Each row was made from one small tree. The marks that hang from a mark follow it in brackets, in alphabetical order. Every link used is in the known rows. Write each row's tree.
Known rows:
rapar(lopi(kode)): [ 1.015  0.125  0.962  0.685 -3.192  1.062 -4.725 -0.949  0.009  1.867
 -3.921  1.344 -2.953  4.256  6.028  1.902 -0.312 -5.249  3.528 -2.663
 -0.344  2.790 -0.752  4.254 -0.027  2.059  3.101 -2.042  3.713 -2.938
 -2.720 -1.279]
sula(posis segi(sola(bevik))): [ 2.899  0.868  0.212 -3.278 -0.798  0.574 -2.604 -0.777 -1.170 -0.190
  1.629  0.781 -1.407 -0.358  1.966  4.102  1.004 -6.863  2.762  0.466
  0.708  2.707 -0.731  3.030  1.083  2.602  0.224 -3.072  1.394 -1.963
 -3.479 -0.576]
sola(bevik lopi(kode)): [ 1.419  0.264  1.116 -0.291 -3.404  1.730 -4.003 -0.716 -0.762  3.924
 -3.420  1.956 -1.678  3.156  7.731  2.538 -2.322 -5.507  5.212 -2.537
  0.500  2.726 -0.211  3.210 -1.194  2.191  2.125 -1.435  3.519 -2.499
 -1.683  0.141]
modu(rebu(demif) sola(bevik lopi(kode))): [ 2.888  0.554  0.656 -0.291 -5.085  3.089 -3.923  0.203 -0.832  4.514
 -1.730  2.397 -2.174  4.255  5.324  0.090 -2.180 -6.526  5.095 -7.991
 -0.043  0.463 -0.539  3.254 -3.830  2.628  4.349 -3.041  3.373 -4.532
 -2.950 -1.232]
bevik(sola(lopi(kode(dotu modu(rebu) segi)))): [ 0.089  0.217 -0.005  1.107 -4.030  0.657 -6.282 -1.874 -1.163  5.969
 -2.046  2.903 -1.662  2.204  7.388 -1.028 -7.918 -2.096  4.850 -4.227
 -1.596 -2.125 -0.354  3.162 -1.610  0.101  1.970  0.456  2.988 -2.461
 -1.759  0.560]
lopi(kode(modu segi(sola))): [ 1.051  1.195 -0.235  0.213 -3.299  0.484 -4.922 -1.496 -0.818  2.686
 -2.054  2.260 -1.929  1.580  4.855  0.904 -2.720 -4.157  3.078 -1.363
 -0.084 -0.645 -1.679  4.110  1.830  0.719  0.753 -2.995  1.555 -1.937
 -2.894 -0.211]
demif(rebu): [ 0.739  1.049  0.582 -1.766 -3.263  0.836 -2.707 -0.179 -1.445  0.037
  0.738  1.256 -3.282  1.802  4.023 -0.480  1.777 -4.931  2.316 -4.471
 -0.567  2.151 -1.824  2.508  0.986  2.514  3.851 -1.402  2.005 -3.364
 -3.206  1.369]
kode(bevik dotu modu): [ 0.070  0.696 -0.241  0.792 -3.259 -0.130 -5.839 -2.255 -1.088  3.659
 -1.978  2.453 -1.462  1.319  5.017 -1.477 -3.028 -4.940  2.623 -3.850
 -0.444  0.127 -2.315  1.606  1.099  0.172  2.737  0.949  1.421 -2.263
 -4.050  0.706]
modu(rebu(demif) sola(lopi(kode(bevik dotu segi)))): [ 2.340  1.433 -0.133  1.001 -5.326  2.292 -5.974 -1.164 -1.028  5.360
 -2.502  3.708 -1.500  4.019  5.349 -1.691 -5.948 -4.936  3.898 -7.495
  0.151 -3.989 -1.117  0.770 -3.196  0.682  3.629  0.094  2.802 -4.236
 -3.885 -0.577]
sola(bevik lopi(kode(modu segi))): [ 1.221  0.642  0.350  0.582 -4.050  1.312 -5.019 -2.139 -0.059  5.270
 -3.132  2.759 -1.504  1.698  8.110  1.229 -4.819 -3.976  5.362 -3.307
  0.356 -0.519 -0.239  4.311 -0.015  1.262  1.576 -1.074  2.911 -1.806
 -1.647  1.130]
dotu(sola(lopi)): [ 0.053  0.324  1.364 -1.011 -3.403  0.933 -4.484 -0.974 -1.754  3.496
 -1.593  1.640 -1.901  3.592  8.284  0.187 -2.747 -5.337  3.169 -2.197
 -0.476  2.554 -0.345  2.776 -0.675  1.720  1.860  0.000  2.957 -2.999
 -2.224  1.229]
rapar(lopi(kode(bevik dotu segi))): [ 1.101  0.725  0.194  1.938 -3.338  0.701 -6.845 -2.590  0.137  3.847
 -5.120  2.743 -1.622  3.527  6.641  1.343 -4.643 -5.182  3.760 -2.244
  0.114 -1.267 -1.020  1.648  0.294  0.276  2.339  1.498  3.468 -2.575
 -3.770 -0.355]
modu(sola(bevik lopi)): [ 2.095  0.406  0.950 -0.575 -2.899  1.932 -4.172 -0.190 -1.102  3.767
 -2.002  1.487 -1.938  3.861  6.627  1.856 -3.507 -6.672  5.633 -4.298
 -0.014  2.312 -0.575  2.297 -2.174  2.324  2.185 -2.150  2.882 -3.843
 -3.178  0.341]
sola(bevik lopi(kode(dotu modu(rebu(demif)) segi))): [ 1.094  0.650 -0.050  1.341 -5.366  1.791 -5.459 -1.660 -0.095  6.493
 -1.341  3.604 -1.213  1.909  5.832 -1.792 -5.334 -2.973  4.807 -6.861
 -0.915 -2.790 -0.605  3.751 -2.037  0.515  3.229 -0.006  3.211 -2.812
 -2.266  0.294]
modu(rebu sola): [ 1.989  0.911 -0.176 -1.077 -3.271  1.298 -3.735 -0.629 -1.304  1.391
  0.844  1.611 -3.285  2.898  3.116 -0.445 -0.477 -5.780  3.243 -6.807
 -0.870  0.998 -1.270  3.073 -1.404  2.324  4.479 -1.804  2.439 -4.484
 -3.636 -1.369]
rebu(demif): [ 2.054  1.048  0.735 -0.548 -3.207  0.631 -2.988  0.673 -1.028  0.434
  1.034  1.614 -2.596  2.272  2.694 -0.309  1.434 -4.571  1.408 -5.393
  0.194  1.318 -1.846  2.511  0.557  1.975  3.651 -2.453  1.452 -3.503
 -3.652  0.606]
sola(bevik lopi(kode(segi(sula)))): [ 2.880  1.248  0.280 -0.733 -3.077  1.540 -3.761 -2.122 -0.316  3.505
 -1.399  2.383 -1.464  1.824  7.525  3.972 -4.552 -3.225  5.142 -1.153
 -0.114 -0.056  0.748  3.035  0.113  1.605  0.566 -0.389  2.993 -1.002
 -1.090  1.037]
sula(segi): [ 2.425  0.975  0.377 -2.073 -1.855  0.332 -2.799 -1.323 -1.205  0.383
  1.021  1.277 -2.612  0.838  2.708  1.651  0.543 -3.741  2.004 -1.316
  0.967  1.197 -0.847  3.149  1.455  2.619  3.331 -1.142  2.554 -2.829
 -3.027 -0.443]
sula(posis segi(kode sola(bevik))): [ 2.579  1.140  0.034 -3.650  0.283  0.697 -2.561 -0.736 -2.370 -0.683
  1.831  0.901 -0.771 -1.309  1.079  5.026  0.381 -8.483  2.592  1.965
  0.842  2.726 -1.239  2.301  1.221  2.579  0.418 -3.139  0.917 -2.020
 -4.596 -2.733]
kode(bevik dotu modu(rebu(demif)) segi): [ 1.140  1.519 -0.961  1.059 -4.472  0.349 -5.691 -2.394 -0.604  3.769
  0.965  3.418 -1.511  0.237  2.896 -3.340 -3.214 -3.736  1.920 -7.622
 -0.378 -3.732 -2.748  1.706  0.210 -0.118  4.425  1.061  0.905 -3.265
 -4.354  0.955]
kode(bevik(sola(lopi)) dotu modu(rebu(demif)) segi): [ 0.843  0.883 -0.296  1.307 -3.924  0.626 -6.392 -1.618 -1.416  5.528
 -0.184  3.071 -0.831  1.198  6.033 -2.560 -7.357 -3.458  3.742 -6.541
 -0.391 -3.754 -2.520  0.743 -1.463 -0.363  3.464  0.322  1.093 -3.541
 -3.916  1.976]
lopi(kode(dotu modu(sola) segi(sula))): [ 2.375  1.466 -0.405  0.625 -3.995  0.824 -5.594 -2.496 -0.140  3.705
 -1.589  2.903 -2.109  2.623  4.404  0.015 -6.723 -2.895  3.441 -3.790
 -1.944 -2.441  0.513  3.497  0.749  0.298  0.853  1.336  2.411 -1.109
 -2.325 -0.301]
modu(sola(lopi)): [ 1.482  0.693  0.919 -0.886 -2.936  1.545 -4.043 -0.082 -1.497  2.614
 -1.557  1.474 -2.675  4.189  5.829  1.021 -2.692 -5.178  4.313 -4.074
 -0.370  1.917 -0.968  2.322 -1.547  2.142  2.009 -2.669  2.582 -3.928
 -3.087  0.400]

Write each row's tree:
[ 2.407  1.937 -0.670 -0.179 -3.314  1.224 -5.323 -3.196 -0.529  4.068
 -0.826  2.547 -1.652  1.682  6.700  0.709 -6.798 -3.980  4.435 -3.565
 -0.365 -2.405 -1.119  1.624  0.564  0.482  1.264 -0.766  1.040 -1.639
 -3.298  1.948]  kode(bevik modu(sola(lopi)) segi(sula))
[-0.322 -0.091  0.378  0.969 -2.770  0.077 -6.528 -1.569 -1.770  5.548
 -2.952  2.236 -0.842  2.132  7.956 -0.562 -7.344 -4.770  4.367 -2.440
 -0.430  0.334 -2.286  0.761 -0.520 -0.180  1.690  0.095  1.742 -2.591
 -3.497  2.047]  kode(bevik(sola(lopi)) dotu modu)
[-0.013  0.402  0.160 -1.003 -1.484  1.257 -4.439 -0.840 -2.487  4.176
 -1.948  1.436 -0.212  0.940  5.839  2.566 -3.658 -7.177  4.938  0.330
 -0.284  2.447 -2.603  2.746  0.190  1.132  0.902 -4.291  1.349 -2.532
 -4.292 -1.369]  segi(kode(modu) sola(bevik lopi))
[ 3.322  1.967 -0.296 -0.415 -3.756  1.860 -4.969 -2.575 -0.732  3.737
 -2.575  2.782 -1.704  3.177  7.319  2.523 -5.992 -4.803  4.644 -2.645
  0.411 -1.852 -0.310  1.327 -0.206  1.216  1.011 -0.395  2.207 -1.692
 -2.587  0.516]  modu(sola(lopi(kode(bevik segi(sula)))))
[ 0.960  0.504  0.369  0.064 -0.793 -0.034 -5.638 -0.619 -3.101  2.450
 -1.584  1.839 -0.616  1.526  4.645  1.124 -5.099 -8.041  2.719 -1.197
  0.060  0.981 -2.591 -0.956  0.183  0.434  2.364  1.212  1.204 -3.014
 -4.937 -1.098]  segi(kode(bevik(sola) dotu))
[ 2.515  1.148  0.545 -0.414 -2.468  0.751 -4.326 -1.249 -1.230  2.811
 -1.128  1.932 -1.913  2.408  7.810  3.454 -6.086 -2.747  4.230 -0.258
 -0.488 -0.364  0.502  2.187  0.098  1.146  0.372 -0.903  2.403 -1.147
 -1.024  1.428]  bevik(sola(lopi(kode(segi(sula)))))
[ 1.317  1.491 -1.266 -2.151 -2.160  0.877 -3.709 -2.741 -0.633  2.307
  2.937  1.782 -1.111 -1.656  5.047  2.628 -3.290 -3.724  4.834 -2.029
 -1.936  0.006 -0.718  3.624  0.250  0.915 -0.851 -2.748  0.810 -0.619
 -2.000  1.328]  kode(modu(rebu) segi(sola(bevik lopi) sula(posis)))
[ 0.773  0.383  0.095 -0.692 -1.175  0.299 -5.770 -2.306 -2.819  4.823
 -1.858  2.204  0.030  0.429  5.456  1.059 -7.669 -5.877  3.801  0.720
  0.603 -0.823 -2.178  0.477  0.285  0.527  2.314  0.374  1.822 -2.211
 -4.640 -1.056]  sula(segi(kode(bevik(sola(lopi)) dotu modu)))
[ 0.723 -0.112  0.916  0.051 -3.000  1.480 -5.085 -0.088 -1.591  5.151
 -4.532  2.017 -0.438  3.689  7.271  2.790 -4.473 -5.409  5.381  0.609
 -0.609  2.349 -0.674  2.155 -1.578  0.860 -0.117 -1.810  3.413 -2.652
 -2.634 -0.875]  segi(sola(bevik lopi(kode(dotu))))
[ 1.775  0.962 -0.158  0.336 -3.280  0.934 -4.998 -1.663 -0.520  3.756
 -2.594  2.283 -1.093  1.161  5.496  2.215 -3.284 -5.489  4.447 -1.692
  0.196 -0.423 -1.320  3.991  1.243  0.855  1.098 -2.817  1.650 -1.893
 -3.035 -0.515]  lopi(kode(modu segi(sola(bevik))))
[ 0.078  0.232  0.287  0.979 -4.092  0.350 -5.320 -1.388 -0.715  3.582
 -2.747  2.521 -2.096  2.584  5.384 -1.290 -2.847 -3.466  3.006 -3.725
 -1.120  0.678 -0.815  3.807  0.774  0.683  2.057  0.596  2.947 -1.848
 -2.372 -0.402]  lopi(kode(dotu modu))
[ 2.071  0.973  0.154 -1.694 -2.634  1.421 -4.103 -1.865 -1.905  3.602
 -3.719  1.968 -0.802  1.890  5.801  3.555 -2.219 -5.251  3.823  2.019
  1.949  0.617 -1.826  1.938  0.386  1.933  1.495 -3.875  2.691 -2.454
 -3.424 -1.392]  sula(segi(sola(lopi(kode(bevik)))))
[ 0.136 -0.118  0.337  0.784 -5.076  1.105 -6.257 -2.877 -0.723  6.351
 -2.624  2.844 -1.374  2.685  6.896 -1.853 -4.547 -6.377  4.100 -5.474
 -1.696  0.826  0.058  4.662 -1.183  0.749  3.422  3.285  3.906 -2.341
 -2.063 -1.275]  lopi(kode(dotu(sola(bevik)) modu(rebu)))
[ 1.084  0.809  0.562 -0.062 -3.701  1.251 -4.683 -1.484 -1.348  3.561
 -4.040  2.339 -1.708  2.890  7.786  1.279 -2.120 -5.650  3.877 -2.587
  1.158  1.417 -1.535  1.715 -0.318  1.695  2.113 -1.460  2.724 -2.406
 -2.669  0.476]  sola(lopi(kode(bevik)))
[ 0.745  0.054 -0.475  1.970 -4.906  1.540 -7.416 -3.094  0.332  5.663
 -5.034  2.711 -2.294  4.337  5.785 -1.736 -5.197 -6.428  4.847 -6.739
 -1.554 -0.631 -1.824  3.732 -1.811  0.566  4.452  0.063  3.901 -3.537
 -4.355 -2.679]  rapar(lopi(kode(bevik dotu modu(rebu sola))))
[ 0.092 -0.032 -0.127  0.895 -4.200  1.096 -5.201 -2.346  0.493  3.251
 -2.581  1.859 -3.128  2.571  5.613 -0.555 -0.760 -4.338  3.905 -5.879
 -1.354  1.511 -1.479  5.964 -0.188  1.718  4.642 -1.905  3.804 -2.826
 -2.787 -1.967]  rapar(lopi(kode(modu(rebu))))
[ 1.297  0.952 -0.092 -0.571 -2.967  1.022 -5.256 -1.592 -1.892  3.964
 -3.736  2.319 -0.285  2.623  7.138  2.949 -5.188 -4.511  4.199  1.758
 -0.811  1.023 -1.524  0.575  0.182  0.195 -0.645 -1.103  2.429 -0.985
 -2.848 -0.681]  segi(sola(lopi(kode(bevik dotu))) sula)
[ 0.795  0.169  0.788  0.297 -6.045  2.214 -5.085 -1.852 -0.737  6.516
 -2.001  2.791 -1.402  3.117  7.626 -2.005 -3.236 -5.818  4.294 -6.842
 -0.623  0.785 -0.559  5.046 -2.255  1.603  4.171 -0.626  3.237 -3.053
 -1.992  0.011]  dotu(sola(bevik lopi(kode(modu(rebu(demif))))))
[ 0.209 -0.014  1.056  1.758 -4.069  0.978 -7.320 -2.633 -0.586  4.848
 -6.161  2.423 -1.315  5.308  8.307  0.344 -4.618 -7.944  3.354 -1.855
 -0.490  1.429 -0.639  2.351 -0.506  0.541  2.809  2.552  4.106 -2.751
 -3.540 -1.000]  rapar(lopi(kode(bevik dotu(sola))))
[ 2.028  1.218  0.083 -0.066 -1.809  0.081 -5.673 -1.816 -1.782  4.010
 -0.947  2.304 -0.646  1.496  7.592  2.298 -8.460 -3.246  4.137 -0.118
 -0.721 -1.682 -0.946 -0.914  0.078 -0.271  0.474  2.057  1.452 -1.535
 -2.873  2.510]  kode(bevik(sola(lopi)) dotu segi(sula))
[ 1.719  0.837 -0.487  0.404 -4.759  0.962 -5.985 -4.091 -0.231  5.761
 -0.483  3.319 -1.116  1.318  6.787 -0.550 -6.657 -4.043  3.909 -4.049
 -2.211 -1.888  1.055  4.348 -0.101  0.077  2.225  4.609  3.442 -0.795
 -1.294 -0.325]  lopi(kode(dotu(sola(bevik)) modu(rebu) segi(sula)))
[ 3.381  1.496 -0.172 -0.989 -2.315  1.152 -3.693 -1.415 -0.840  2.145
 -0.999  1.896 -1.071  1.022  5.060  4.766 -2.771 -5.105  4.039  0.464
 -0.245  0.095 -0.308  2.693  1.258  1.212  0.120 -1.569  1.726 -1.175
 -2.349 -0.545]  lopi(kode(segi(sola(bevik) sula)))
[ 0.376  1.451 -0.465 -2.531 -0.402  0.383 -4.394 -1.226 -3.089  1.283
  0.167  1.640  0.121  0.013  4.610  3.637 -4.234 -6.602  2.678  2.850
 -1.320  1.872 -1.672 -0.744  0.736  0.230 -1.948 -1.327  0.361 -0.446
 -4.120 -0.869]  segi(kode(bevik dotu) sola(lopi) sula(posis))
[ 3.068  1.096  0.359 -0.004 -3.501  2.053 -5.174 -1.704 -0.461  5.315
 -2.764  2.786 -1.088  3.861  7.030  2.828 -8.080 -4.029  5.856 -2.211
 -1.143 -1.536  1.297  1.951 -1.766  0.808 -0.091  1.147  3.614 -1.705
 -1.710  0.090]  modu(sola(bevik lopi(kode(dotu segi(sula)))))
[-0.026  0.000  0.759  0.402 -5.150  1.513 -5.705 -1.491 -1.017  6.854
 -0.547  2.718 -0.809  2.664  6.796 -2.957 -5.070 -5.045  4.077 -6.659
 -1.736  0.275 -0.827  3.410 -2.597  0.641  3.682  1.244  3.003 -3.399
 -2.782  0.678]  kode(dotu(sola(bevik lopi)) modu(rebu(demif)))
[ 0.842  1.136 -0.589  1.489 -3.572  0.289 -6.616 -2.444 -0.997  4.435
 -3.975  3.104 -0.623  1.605  5.413  0.133 -5.344 -5.052  3.239 -1.049
  0.119 -2.292 -2.268  1.742  1.481 -0.670  0.435 -0.394  1.355 -1.921
 -4.058 -0.209]  lopi(kode(bevik dotu modu segi(sola)))
[ 1.430  0.611 -0.082  2.806 -4.223  1.185 -7.878 -3.240  0.545  5.501
 -5.907  3.170 -1.796  4.339  6.431 -0.475 -7.441 -6.004  4.716 -4.468
 -0.462 -2.305 -1.148  2.874 -0.325 -0.046  2.516  0.917  3.028 -2.928
 -4.420 -0.916]  rapar(lopi(kode(bevik dotu modu(sola) segi)))
[ 2.402  1.908 -0.904  0.173 -3.723  0.436 -4.953 -3.813  0.034  2.780
 -1.200  2.907 -1.790  0.218  5.877  1.002 -3.842 -4.007  2.879 -2.730
  0.041 -2.400 -1.194  3.034  2.834  0.536  1.782  0.503  1.379 -0.375
 -2.361  0.995]  lopi(kode(bevik modu segi(sula)))
[ 0.764  1.044 -0.190  0.282 -3.931  0.745 -5.202 -2.761 -0.302  4.750
 -1.612  2.933 -1.483  1.752  7.100  0.443 -6.564 -0.464  3.988 -1.581
 -1.856 -1.684  0.325  3.437  0.815  0.030 -0.094  1.066  2.935 -0.180
 -1.125  1.132]  sola(lopi(kode(dotu modu segi(sula))))
[-0.203  0.383 -0.556 -1.468 -1.865  1.405 -4.218 -1.209 -2.558  4.436
 -0.544  1.612 -0.628  0.242  5.238  1.624 -3.304 -6.744  5.129 -1.716
 -1.043  1.867 -2.814  3.175 -0.863  1.281  2.244 -4.074  1.571 -3.245
 -4.266 -2.283]  segi(kode(modu(rebu)) sola(bevik lopi))
[ 2.877  0.974  0.133  0.944 -4.103  1.676 -5.267 -2.038  0.158  4.301
 -2.777  2.754 -2.102  2.820  5.482  0.636 -4.537 -6.240  4.838 -5.544
  0.164 -1.311 -0.151  4.316 -0.278  1.459  2.258 -0.896  2.411 -2.776
 -2.896 -0.195]  lopi(kode(modu(sola(bevik)) segi))
[ 1.560  0.922  0.239 -1.838 -0.821  0.274 -3.540 -1.109 -2.415  1.071
  0.680  1.705 -1.410  0.597  1.601  1.342 -2.020 -4.855  1.712  0.148
  0.144  0.362 -1.057  1.660  1.058  1.783  2.731  1.005  2.476 -2.626
 -4.327 -2.675]  sula(segi(kode(dotu)))
[ 1.419  1.115 -0.338  0.748 -3.856  0.852 -5.440 -1.676 -1.189  4.406
  0.466  2.743 -1.486  0.585  5.899 -1.856 -5.293 -4.195  3.582 -6.648
  0.359 -2.912 -2.994  1.571 -1.084  0.580  4.302 -1.689  0.513 -3.625
 -3.806  2.167]  kode(bevik(sola(lopi)) modu(rebu(demif)) segi)
[ 0.792  0.389  0.188  1.447 -4.758  1.067 -5.918 -0.876 -1.119  5.763
 -1.099  3.153 -1.638  2.288  6.058 -2.211 -7.074 -2.228  3.833 -6.295
 -1.324 -2.915 -1.061  2.977 -1.918  0.229  2.823 -0.458  2.473 -3.065
 -2.357  0.595]  bevik(sola(lopi(kode(dotu modu(rebu(demif)) segi))))
